Each row comes from the steps of one walk. Every step used is in the known rows, and no mark comes twice. Write the walk behind each row, first mark first.
Known rows
lise-gelu-potekop-saro: 1.974  -1.752  2.997  0.564  -3.035  -0.697  -5.443  0.340  3.127  2.103  0.389  -2.800  -0.830  0.246  -1.557  4.268  0.345  1.706  -0.714  0.355  -0.285  2.309  -2.658  0.618
lise-saro-sato-gelu: 1.606  -1.837  -0.516  -2.794  1.091  3.008  0.991  -1.884  -3.854  1.875  -2.291  0.798  -0.473  -1.643  2.893  -2.776  -0.986  -0.107  -0.425  -3.504  -3.395  -1.690  -2.101  1.777
nite-lise-ruvin-potekop-gelu-sato: -4.945  3.681  1.157  -0.975  -1.992  0.492  2.296  -1.870  0.608  0.358  3.935  2.090  0.026  1.273  4.961  5.225  -1.534  1.917  2.841  4.519  -2.532  0.919  0.520  -2.857
saro-sato-gelu-potekop-nite: -1.231  -1.360  0.976  0.783  -1.975  -0.036  -3.072  -0.987  0.943  2.237  -1.984  -2.358  -0.058  1.416  -1.914  -0.856  -1.563  0.665  -0.411  -4.875  -1.203  -5.505  0.200  -1.288
lise-saro: 3.632  -1.170  0.015  -0.636  0.292  0.978  0.343  -2.691  -3.067  0.646  -0.847  2.286  0.057  -2.919  2.310  0.737  1.113  -0.145  2.445  -1.529  -3.924  -0.731  -2.323  3.604
nite-lise-gelu-potekop-saro-sato: -0.385  0.069  0.889  -0.517  -3.476  1.258  -3.972  2.231  1.114  2.028  0.723  -1.086  -1.474  0.122  3.987  1.009  1.218  1.561  1.745  1.844  -0.346  4.531  -4.505  -0.015
lise-gelu-potekop-nite-sato: -1.333  -0.717  -0.331  3.992  -2.029  -1.130  -1.475  -1.055  0.769  1.537  -0.104  -2.133  -0.802  0.964  -3.989  5.794  -0.661  1.378  5.998  -0.190  1.319  -1.595  -1.874  1.028
nite-sato-gelu-potekop-saro: 1.942  -1.532  0.600  2.169  -3.872  0.120  -3.067  -0.957  -0.059  1.010  -1.684  -2.492  -0.163  -2.912  -1.277  1.900  -1.106  2.662  1.680  -1.396  1.750  1.714  -0.624  -3.644
gelu-potekop-nite-lise-ruvin: -1.764  1.159  0.735  5.067  -2.534  -0.786  -1.198  -4.824  1.945  0.213  1.318  0.334  -0.253  0.900  -0.642  2.631  -0.332  0.720  6.224  -0.430  -1.718  -1.726  -2.788  -0.704
potekop-gelu: -0.680  -2.406  1.533  -1.128  -3.851  1.084  -0.301  -3.221  -1.235  1.759  1.122  0.358  1.529  -1.552  1.678  2.926  1.034  0.943  -0.892  -0.140  -0.907  -1.829  0.223  -0.326
ruvin-sato: 2.892  1.300  2.225  0.016  0.668  0.116  1.859  -1.968  -0.626  -0.742  1.893  0.834  0.297  0.919  1.480  2.648  -0.016  0.200  -0.208  0.519  -2.308  -0.426  0.905  2.536
saro-sato-gelu-potekop-nite-lise: -3.522  -0.254  -0.336  1.583  -2.494  1.075  -2.519  -0.503  -1.204  1.569  -1.416  -1.742  -0.756  0.467  -0.582  -0.564  0.797  0.969  1.671  -2.805  -2.122  -3.020  -1.245  -1.161
lise-gelu-potekop-nite-sato-saro: -1.673  -1.528  -0.660  3.838  -0.366  -0.773  -2.310  -2.108  0.046  1.890  -2.383  -2.488  -1.885  -0.138  -4.900  3.523  -0.928  1.904  3.658  -1.437  1.058  -1.362  -0.749  2.042
saro-sato-gelu: -0.025  -0.775  0.786  -1.621  -0.069  1.945  1.406  -2.469  -1.347  1.577  -1.031  -1.794  0.449  0.608  2.166  -1.553  -0.966  -0.014  -2.430  -2.232  -1.436  -0.911  -0.204  0.239
gelu-sato-saro: 1.782  0.871  1.273  -1.293  2.998  -0.656  1.542  -3.039  -1.555  0.227  -1.500  0.038  -0.030  -1.530  1.622  0.146  0.178  0.362  -0.979  -0.789  -2.070  -0.034  2.083  2.451
ruvin-sato-gelu-potekop-nite-lise: -2.788  -0.018  1.425  2.803  -1.288  0.271  -2.067  -0.531  -1.259  0.304  0.220  -1.749  -1.406  1.336  -4.911  3.711  1.355  1.180  0.654  -1.559  -3.331  -2.563  0.412  0.226
nite-lise-gelu-sato-saro: -2.563  0.943  0.359  -0.881  3.206  0.962  1.719  -1.606  -3.029  1.191  -0.188  -1.579  -1.986  -0.410  0.307  3.326  2.711  0.405  -0.183  2.661  -2.417  4.205  -1.224  4.352
potekop-nite: 1.995  -1.533  -0.094  2.119  -1.250  -0.031  -0.309  -2.721  -0.089  -0.026  0.075  0.043  1.110  -0.167  -1.766  2.104  0.635  -0.452  1.250  -1.794  -2.207  -3.293  1.129  2.967
lise-saro-sato-gelu-potekop: 0.544  -0.849  1.050  -1.936  -0.460  0.850  -2.490  -0.988  -2.045  2.742  -3.090  -0.106  -0.925  -1.444  2.149  -2.255  -0.981  1.057  0.863  -4.333  -3.050  -2.951  -3.223  -0.594
ruvin-potekop-gelu-sato-saro: -2.640  1.460  1.639  -3.721  -0.434  -0.241  -0.920  -0.569  -0.301  1.189  -0.147  0.795  -0.328  -0.620  2.089  2.433  -1.110  2.206  -3.020  0.775  -2.627  -2.042  4.296  -0.982
sato-saro: 1.675  -0.301  1.063  0.301  0.599  0.362  -0.034  -4.308  -1.318  0.681  -1.906  -0.535  -0.099  -1.925  0.371  -0.636  0.750  0.532  -1.784  -1.669  -1.824  -0.205  0.530  2.924
lise-gelu-sato: -0.087  0.142  2.090  -1.468  2.136  -0.638  2.155  -0.892  -0.232  1.286  1.510  -2.065  -0.133  1.673  -0.258  5.687  0.402  -0.140  -0.185  2.103  -1.455  1.580  -0.875  3.323
gelu-potekop: 0.811  1.220  2.954  1.201  -2.097  -2.260  -2.583  -2.393  0.945  1.104  -0.177  -1.229  0.498  -0.729  0.597  2.149  1.099  1.446  1.966  -1.342  -1.510  -1.740  -1.721  -0.829
ruvin-sato-saro: 2.550  0.621  1.818  -0.314  2.161  0.681  1.182  -3.060  -1.149  -0.287  -0.469  0.587  -0.924  -0.244  0.644  0.170  -0.157  0.367  -2.341  -0.893  -2.489  -0.458  1.822  3.589

Which walk is each row?
1.820  -2.452  2.761  0.754  -3.545  -0.274  -5.235  -0.949  1.496  1.915  -1.556  -3.303  -0.126  -1.646  -2.621  1.494  -0.246  1.929  -2.799  -2.719  -0.806  0.461  -0.528  -2.095 -> sato-gelu-potekop-saro
-2.545  -0.741  -0.944  0.608  2.482  1.136  0.698  -0.981  -2.439  0.527  -0.500  -1.318  -1.881  0.434  -2.655  3.589  2.001  -0.258  0.521  1.283  -2.902  1.457  0.432  5.337 -> potekop-nite-lise-gelu-sato-saro
-0.971  1.405  4.487  1.970  0.673  -0.947  0.195  -4.832  2.821  1.215  1.317  -2.246  -1.032  3.582  -2.275  3.132  -3.594  1.445  -0.581  -1.677  -1.169  -1.944  -0.876  -1.910 -> lise-ruvin-sato-gelu-potekop
-0.136  1.659  -2.590  3.186  -0.502  0.188  -0.064  -1.378  -0.671  -0.806  -1.742  1.034  -1.146  -0.840  -0.691  1.266  -1.849  1.656  3.024  -0.416  -1.197  -2.007  3.424  1.464 -> ruvin-potekop-nite-sato-saro
-1.016  2.283  1.500  4.517  -0.967  -0.620  -0.121  -3.390  2.165  -0.742  2.837  1.439  -0.984  2.837  -0.703  3.523  -1.412  0.648  5.429  0.332  -2.105  -2.127  -1.347  -0.031 -> gelu-potekop-nite-lise-ruvin-sato
-3.101  2.596  3.125  2.726  -0.166  0.272  0.608  -4.460  0.576  0.631  1.896  -1.686  -1.513  2.499  -0.792  3.339  -1.222  1.487  1.557  0.325  -1.992  0.701  -2.429  -1.693 -> nite-lise-ruvin-sato-gelu-potekop
-0.133  -0.045  1.702  -2.060  3.872  0.058  1.303  -2.201  -0.822  1.723  -0.684  -2.201  -1.307  0.563  -1.009  3.238  0.172  0.324  -2.286  0.707  -1.776  1.813  0.476  4.440 -> lise-gelu-sato-saro
-1.229  -2.174  1.829  2.602  -2.104  -0.968  -3.784  -2.367  0.689  1.800  -1.743  -3.198  -0.012  0.373  -6.433  2.646  -0.329  1.040  -0.646  -4.286  -2.124  -4.711  0.335  -0.434 -> sato-gelu-potekop-nite
-2.580  0.691  1.639  -1.553  -4.328  0.353  -1.371  -0.697  0.375  1.112  1.799  0.644  0.545  0.266  1.834  4.042  -0.005  1.857  -1.847  1.348  -2.250  -2.156  1.742  -1.325 -> ruvin-potekop-gelu
-3.469  1.471  2.052  1.900  -2.044  -0.860  -2.311  -1.079  -0.677  2.088  1.111  -2.711  -1.482  0.579  -0.571  5.342  3.640  1.444  2.717  2.290  -2.060  2.849  -4.783  1.247 -> nite-lise-gelu-potekop
-0.742  -1.565  1.404  -3.034  0.197  0.677  0.391  -2.845  -1.970  1.810  -0.829  0.509  0.605  -2.216  1.523  1.231  0.046  1.218  -2.336  -0.752  -1.046  -1.666  2.680  0.081 -> potekop-gelu-sato-saro
-0.785  -0.449  3.219  3.484  -0.005  -0.580  -0.890  -4.363  3.469  0.794  0.814  -1.724  -0.919  4.365  -5.445  3.425  -4.505  0.726  -0.069  -3.159  -1.692  -4.880  0.728  -0.872 -> lise-ruvin-sato-gelu-potekop-nite
3.282  1.237  1.046  -0.488  -3.248  -0.004  -2.902  1.388  2.458  -0.580  1.264  0.345  -0.117  -0.705  1.967  2.112  -0.680  1.347  -1.773  1.385  -2.616  1.535  1.620  0.301 -> ruvin-potekop-saro
0.382  0.188  -1.837  0.625  -1.845  1.247  -2.898  0.558  -2.683  0.870  -1.328  3.406  -1.014  -2.139  3.915  -1.983  1.333  0.319  7.040  -2.598  -4.168  -3.205  -3.815  1.127 -> gelu-potekop-nite-lise-saro-sato
-1.317  0.342  0.349  3.671  -3.119  -1.069  -3.106  -1.475  -0.628  0.226  0.209  -0.229  -0.060  -0.951  -1.372  2.712  2.877  0.956  4.916  -0.855  -2.776  -2.006  -1.616  0.251 -> gelu-potekop-nite-lise
-0.095  2.475  1.073  1.934  2.325  1.755  3.421  -5.918  -1.000  -0.838  1.341  1.685  -1.564  0.958  2.725  0.467  -0.933  0.550  1.161  1.514  -2.127  2.454  -0.683  2.606 -> nite-lise-ruvin-sato-saro
-5.250  2.498  0.709  0.743  -4.263  1.449  0.771  -3.447  0.838  0.554  3.706  1.904  -0.071  0.996  3.868  4.308  -0.942  1.906  2.016  3.574  -2.121  0.735  -0.905  -2.380 -> nite-lise-ruvin-potekop-gelu
-2.542  1.063  -1.345  4.174  -0.938  0.840  2.410  -3.852  1.583  -0.402  0.477  -0.916  -0.817  2.601  -3.265  4.022  -5.427  1.140  3.190  0.059  -0.183  -2.018  1.782  -1.115 -> lise-ruvin-potekop-nite-sato-gelu
-1.334  -0.390  3.293  1.093  -1.628  -1.348  -2.766  -2.918  0.071  2.078  -1.469  -3.696  0.120  -0.220  -2.969  2.362  0.391  1.640  -1.463  -2.718  -1.761  -1.728  -0.985  -1.512 -> sato-gelu-potekop
0.779  -0.365  2.418  -0.412  1.052  1.186  1.832  -2.319  -1.362  0.315  0.564  -1.813  -0.225  1.332  -2.237  2.901  -0.452  0.236  -3.656  -1.006  -2.447  -0.724  1.432  1.820 -> ruvin-sato-gelu
2.449  1.734  2.640  1.274  1.524  0.138  3.754  -5.261  1.931  -0.626  3.131  1.056  0.205  2.679  2.159  2.560  -3.278  -0.114  1.210  1.016  -1.126  -0.155  -0.305  1.523 -> lise-ruvin-sato
1.112  -0.460  1.516  2.896  -2.355  -2.144  -3.712  -1.842  1.692  0.823  -0.541  -0.734  0.632  0.013  -2.747  2.376  0.364  0.690  2.556  -2.726  -1.871  -4.650  0.049  0.472 -> gelu-potekop-nite
0.131  1.362  0.036  1.481  -1.966  -0.853  -1.459  -0.204  1.504  -0.587  0.789  0.478  0.073  1.438  -1.484  3.580  -0.632  0.560  0.347  -0.272  -3.609  -3.546  2.592  2.004 -> ruvin-potekop-nite
-2.373  1.862  1.896  -3.181  -2.179  -0.522  -0.006  0.885  0.349  0.847  2.273  1.044  0.735  0.463  3.022  4.779  -0.674  1.906  -0.864  2.278  -2.443  -1.943  3.194  -2.033 -> ruvin-potekop-gelu-sato
0.773  3.599  -0.829  0.020  -2.808  2.339  0.150  -0.351  3.016  -0.601  2.836  2.859  -0.828  1.183  8.691  -0.994  -2.950  1.187  2.380  3.150  -1.757  4.048  -1.436  -1.540 -> nite-lise-ruvin-potekop-saro-sato
0.614  -0.190  -1.014  4.057  -0.979  -1.226  -2.030  -3.280  -0.692  0.473  -3.121  -0.212  -0.724  -2.378  -2.104  0.440  -0.923  1.928  5.173  -2.836  0.718  -3.421  0.780  -0.014 -> gelu-potekop-nite-sato-saro
-0.842  0.002  -0.971  4.392  -1.216  1.235  2.049  -5.506  0.312  -0.693  2.159  1.337  0.174  0.831  0.272  2.212  -0.284  -0.648  4.897  0.519  -1.991  -0.250  -1.660  2.045 -> potekop-nite-lise-ruvin
0.519  -2.484  -0.339  -0.493  -0.816  1.162  -3.534  -0.483  -1.573  2.451  -3.285  0.388  -0.937  -0.705  -0.830  -2.132  -1.737  0.462  1.685  -5.981  -3.357  -6.001  -1.604  0.400 -> lise-saro-sato-gelu-potekop-nite
1.711  -1.476  -2.696  3.405  0.058  0.801  1.206  -3.877  -2.377  -0.343  -2.318  0.912  -0.167  -2.515  -1.449  -0.133  -1.111  0.654  3.625  -1.762  0.574  -1.888  1.993  2.592 -> potekop-nite-sato-saro
-4.039  2.683  -0.622  0.295  0.455  -0.312  0.331  2.748  -0.032  -0.335  2.555  -0.653  -1.574  3.174  -1.389  7.401  1.230  0.365  1.904  4.191  -4.382  1.220  0.777  3.380 -> ruvin-potekop-nite-lise-gelu-sato
4.284  -0.172  1.744  -1.008  -3.659  -0.126  -4.354  0.720  2.563  1.178  -0.265  0.423  0.345  -1.091  5.096  -2.184  -1.079  1.403  0.990  -1.826  0.168  -0.252  -1.271  -2.203 -> gelu-potekop-saro-sato
0.812  0.190  -0.691  4.432  -2.958  -1.658  -1.103  -1.960  -0.125  -0.021  -0.653  0.065  0.418  -1.185  -1.251  2.849  -0.783  1.496  7.336  -1.444  1.116  -3.485  -0.234  -0.988 -> gelu-potekop-nite-sato
-2.122  -0.437  -0.608  0.806  1.034  0.628  1.702  0.231  -1.657  0.402  1.775  -1.347  -0.628  1.375  -1.978  5.922  2.222  -0.678  2.857  2.570  -2.857  1.517  -0.790  4.452 -> potekop-nite-lise-gelu-sato
-0.709  -2.601  -3.355  -0.402  -0.140  4.265  0.293  -0.465  -5.312  0.968  -2.054  1.756  -1.020  -1.771  1.226  -2.013  0.860  -0.658  2.279  -2.990  -4.505  -2.020  -2.245  2.994 -> potekop-nite-lise-saro-sato-gelu
-0.248  -0.416  -1.287  2.997  -1.899  1.134  0.289  -2.046  -2.188  -0.584  0.890  0.721  0.500  -1.155  -0.492  2.459  2.838  -0.421  3.358  0.021  -2.977  -0.433  -0.573  2.875 -> potekop-nite-lise
-0.045  -2.564  -2.009  3.437  -1.040  1.364  1.850  -3.115  -2.511  0.092  -1.287  -1.794  0.458  -1.076  -4.342  2.900  -1.096  0.259  2.518  -1.825  0.366  -2.174  1.337  0.827 -> potekop-nite-sato-gelu
-0.654  2.254  -2.164  4.364  0.237  0.312  1.764  -4.805  1.805  -0.885  -0.449  1.329  -1.294  1.002  -0.021  1.300  -5.290  1.445  4.271  -0.006  -0.161  -1.657  2.392  0.583 -> lise-ruvin-potekop-nite-sato-saro
